What can hang from each mark
Q_340: Q_557
Q_432: Q_89 Q_586
Q_245: Q_172 Q_557 Q_679
Q_295: Q_382
Q_89: Q_557
Q_679: Q_245
Q_382: Q_295
Q_557: Q_9 Q_89 Q_245 Q_295 Q_340
Q_172: Q_245
Q_896: Q_864
Q_864: Q_896
Q_9: Q_557 Q_896

Known rows, with every way that one mark hangs from another
Q_679{Q_245{Q_172 Q_557}}: [-16 -10  -1 -11 -30  10  33  -3  -4  -4 -16  -6   8   9  11  11  17   3
   4  -5   0 -14   7  12  -9 -11   7 -11 -11]
Q_245{Q_557{Q_9{Q_896} Q_89 Q_340} Q_679}: [-17  -8   3  -1 -17  -5  26   1  14  12   1 -16  -1  14   0  16  34  23
  -7  -1   2  10  -1   9 -15  -9   5  -2  -7]
Q_340{Q_557{Q_89 Q_295{Q_382}}}: [  6  -1  -6  -1 -15   8  27 -10  -3  11  -2 -20  14  12  16  -3  37  -5
  -3 -25  27  -1 -10   2 -10 -16  11  -6 -32]
Q_340{Q_557{Q_9 Q_245}}: [ 12   6  -8 -18 -16   6  20  -6  -3  17  -2 -19  18  24  31   3  19  -4
  -6 -22  15  -2  -8  10 -16  -2   6 -18 -24]
Q_432{Q_89{Q_557{Q_9 Q_245 Q_295}}}: [  2  -8 -11 -18  -1   4  23   5   4  24  -2  -8  -5  16  18  10  17  -6
  -4 -20  18   5  -8  18 -33 -16   8   3  -7]
Q_89{Q_557{Q_9 Q_245 Q_295 Q_340}}: [  1  -1 -16 -12  -7   9  32  13 -13  25   8 -15   0  27  15   6  25   5
   6 -13  15  10  -6  15 -25 -12   0  -2 -22]
Q_89{Q_557{Q_245{Q_172} Q_340}}: [ -1  -7  -8  -3 -20   7  32   1 -21  20  -1  -6   4  17  17  12  17   5
   5 -19   7  -3  -5  17 -16  -3  -8  -6 -21]
Q_340{Q_557{Q_9 Q_89 Q_245}}: [ 12   5  -4 -16  -7   7  19  -4   1  14   3 -21   7  25  27   2  25   1
 -19 -14  15   5 -13  10 -18  -5  12 -13 -24]
Q_9{Q_557{Q_89 Q_245 Q_295 Q_340}}: [-10   3 -17   4  -4   1  35   7  -4  18   9  -8  -8   1  -7   3  32   2
  -9 -19  18  11 -11  10 -13 -16   8  -5 -31]
Q_295{Q_382}: [ -1   0  -3  -6 -35  -1  22   1  -4  20   3  -6  20   7  10  -3  23   5
   6 -34  27 -12  16  20 -13 -11   6 -10 -19]
Q_245{Q_679}: [  7  -4  -1  -8 -26  -5  25  -9  10  23  -1  -6  15   9  11  12  16   5
  10 -23  13  -9  10  15 -10  -2  -1  -5 -15]
Q_432{Q_89{Q_557{Q_245{Q_172} Q_295}} Q_586}: [ -8 -12   1  -3  -1   4  15 -11   0  27  -1 -12  -1   4  22  14   1  -8
   8 -22  20   2 -18  20 -34 -14   3  13   0]
Q_432{Q_89{Q_557{Q_9 Q_340}} Q_586}: [ -8  -7  -1 -11   2   2  10 -10   6  32  -3 -21   4  -1  14  19  10   2
   3 -27  20  -1 -13  28 -29 -15   1  10   2]
Q_432{Q_89{Q_557{Q_9 Q_245{Q_172 Q_679}}} Q_586}: [ -4 -10   6 -10   1  -4   9  -9   5  28   4 -17   1  11  25  19  -7   1
  -1 -18  14   1 -12  22 -39 -11   3  12   6]
Q_432{Q_586}: [ -5   2  -1  -6 -18   4  12 -17   6  31  -2 -11  16  -5  18   8  18  -3
  15 -33  22  -9   2  32  -7  -6   3  -4 -12]
Q_679{Q_245{Q_557{Q_89 Q_295}}}: [-10  -5  -8 -14 -20  14  36   3   6  -2 -11  -8  -1   6   3   5  27   5
  -2   2   9  -3   1   9 -10 -15  14  -4 -16]
Q_864{Q_896}: [ -3  -7  -8 -14 -11   3  11  -7   3  20 -13  -2  17   2  11  11  33  -4
  18 -31  16 -10   2  22  -3 -14   9 -17 -20]
Q_557{Q_9 Q_340}: [ -8   4 -10 -17 -11   6  19   7   2  29   0 -20   8  13   5  10  34   9
   7 -26  19   5   3  24 -15 -13   3 -10 -17]
Q_679{Q_245{Q_172}}: [ -8  -8  -2 -14 -26   6  29  -2  -5   2 -13  -6   8  12  13   9  13  -3
   7 -12   8 -11  11  14 -14 -10   9  -7 -16]
Q_172{Q_245{Q_557{Q_9 Q_295} Q_679}}: [  7  -8   3 -18 -14  -8  30  13  11  21   5  -6   2  21   9  23  20   8
   3  -9  13   6   1  10  -8  -7   4  -3  -5]
Q_896{Q_864}: [ -2   5  -2 -10 -16   0  32   0   3  28  -6  -2  12  -3  12   3  37   7
  16 -34  14 -18  -2  28  -7 -13   6  -9 -23]
Q_432{Q_89 Q_586}: [ -9  -5   2  -8  -6   2   7 -17  14  31  -8 -11   6 -10  15  13   9  -7
   7 -32  25  -4 -10  28 -23 -12   6   6   2]
Q_9{Q_557{Q_89 Q_245 Q_295{Q_382} Q_340}}: [-11   3 -13   7  -9  -2  35  11  -7  16  14  -9  -5   3  -8  -1  28   6
 -10 -19  22  11  -7   6 -18 -18   9  -4 -31]
Q_340{Q_557{Q_89 Q_245{Q_172} Q_295{Q_382}}}: [  3  -4   0   4 -14   8  26  -5 -12   7   4 -17   7  24  24  -4  21  -5
  -5 -16  22   5 -17  -5 -22 -13  10  -5 -30]
Q_340{Q_557{Q_9 Q_89 Q_245{Q_679} Q_295}}: [ 12   1  -4 -11  -2   5  23  -1   4  14   8 -24   4  31  24   2  21   0
 -10  -7  17  12 -17  -3 -26 -11  12  -3 -25]
Q_382{Q_295}: [ 12  -5 -20 -14 -27   4  33   1  -4  25  -3  -2  17   7  10  10  29  -5
   7 -38  30 -15   2  27   1   2  -3 -15 -14]

Rows
[ -1  -8  -8  -6  -7   2  32  11 -14  21  12 -17   0  33  17  12  14   8
   8  -8   9   9  -5   7 -31 -13  -3   3 -18]
Q_89{Q_557{Q_9 Q_245{Q_172 Q_679} Q_295 Q_340}}
[  0  -7   6  -2 -24  -3  23  -1  -4  19   5  -2   5  23  23   9  -3   2
   6 -13   8   0  -1   8 -24   0  -1  -6 -13]
Q_557{Q_245{Q_172 Q_679}}
[ -3   0 -10 -17   9   6  21  12  13  23  12 -17  -9  23   9   0  48   1
  -5 -13  25  16   0  23 -21 -28  25   1 -20]
Q_557{Q_9 Q_89 Q_295}
[ -8  -7   2 -11   1  -7  12 -10   8  29  -4 -13   4   0  21  14  16  -1
   4 -29  17  -2  -8  31 -31 -14   9  10   1]
Q_432{Q_89{Q_557{Q_9{Q_896{Q_864}}}} Q_586}
[  9  -7   8 -20 -11 -10  26  11  14  19   7  -6  -3  19   7  25  21  15
 -11  -4  10   6   0  14  -6  -5   6  -3  -4]
Q_172{Q_245{Q_557{Q_9 Q_89} Q_679}}
[-16 -19  13   8 -20  -2  29 -10   5   6  -1  -7   3  14  10  20  23  15
  -3  -5  -5  -9  -1  10  -8 -13   2  -4  -6]
Q_245{Q_172 Q_557{Q_89} Q_679}
[-22  -3 -10  -3   4   1  23  15   5  20   6 -18 -16  20  -1  -1  56   3
   2 -13  26  34  -4  13 -26 -23  22   5 -24]
Q_557{Q_9{Q_896} Q_89 Q_295 Q_340}
[-32 -19   6  11 -21  -5  30   1  -2   8  -1 -15   4  25   9  17  28   9
  17  -7   0   9  -1   0 -22 -18   2  -2  -7]
Q_245{Q_172 Q_557{Q_9{Q_896} Q_295 Q_340} Q_679}
[-21  -2  -9  -7 -18   2  31   5   6  15  -6  -7   6  12  13   1  51   3
  11 -18  10   2   2  21 -10 -19  14 -12 -15]
Q_245{Q_557{Q_9{Q_896{Q_864}} Q_295}}
[-26 -21   9  17 -15   5  34  -3   0   7   0 -14  -3  14   1  19  26  14
   8  -1   2   4 -13  -2 -14 -21  -1   4 -10]
Q_245{Q_172 Q_557{Q_89 Q_295 Q_340} Q_679}
[  8  -9  -3  -6 -21  -1  31  -3 -13  18   3  -3   8  23  24  13   9   5
   2 -15   2  -8   4  16 -18  -1  -6  -5 -17]
Q_89{Q_557{Q_245{Q_172 Q_679}}}
[  0  -1  -5  -6 -11  -1  23  -4  -1   9   1 -22  11  24  20  -6  44  -5
  -7 -22  25  10  -2   4 -19 -16  21  -6 -30]
Q_340{Q_557{Q_9{Q_896} Q_89 Q_295{Q_382}}}
[-20   1 -13  -5 -10   2  24  20  -5  23   8 -13  -9  30  11  -6  28  -2
  14 -11  24  36  -8   5 -38 -11  13  -1 -22]
Q_557{Q_9{Q_896} Q_245 Q_295 Q_340}
[-10 -10  -4  -2  -1   6  17 -13   3  30  -6 -17   2  -5  11  16  12  -5
  12 -28  24   1 -18  22 -27 -17   0  14  -2]
Q_432{Q_89{Q_557{Q_295 Q_340}} Q_586}
[-16 -17  10   6 -30  -2  29 -12   1   9  -6  -6  14  14  15  21  17  10
   9 -13  -5 -15   4  10  -7  -9  -5 -10  -5]
Q_245{Q_172 Q_557 Q_679}
[-32 -15  -3  11 -23  14  34  -2 -11  10 -11  -9   6   8   7  12  37   1
  19 -19   8  -4 -10  11  -6 -21  -1 -10 -15]
Q_245{Q_172 Q_557{Q_295 Q_340}}
[-12   3 -22   3 -14  -1  37  -1  -5  21  -1  -9   9  -6  -7   7  41  -5
   8 -36  18  -3   1  16  -2 -17   2 -12 -31]
Q_9{Q_557{Q_295 Q_340}}
[  0  -6   2 -13 -15   1  30  10   4  20  -3  -2  -5   6   1  21  32  10
  -5 -13  15   6  -8  17   3  -5   3  -7 -10]
Q_172{Q_245{Q_557{Q_89 Q_340}}}
[  0  -4   6 -15 -12  -6  16   9   0  22  15 -12   3  37  26  10  -1   7
  -2  -8   7   7   4  13 -34  -6   6  -6  -8]
Q_557{Q_9 Q_245{Q_172 Q_679}}
[  1  -9  -7  -1 -21   4  34   6 -20  17   8  -4   6  25  22   1  16  -1
   8 -18  15  -2   2  12 -24 -12   1  -2 -23]
Q_89{Q_557{Q_245{Q_172} Q_295{Q_382}}}
[ -2 -10 -10 -11 -10   6  25  -5   0  23 -13  -7   1   0   8  16  24  -2
   0 -29  17  -5  -7  22 -20 -12  -1   1  -8]
Q_432{Q_89{Q_557{Q_340}}}
[-10   2  -9  -9  10  12  22  25   3  24  19 -21 -21  29   3  -1  28  11
  -6   2  26  35 -21   7 -37 -21  16   6 -21]
Q_557{Q_9 Q_89 Q_245 Q_295 Q_340}
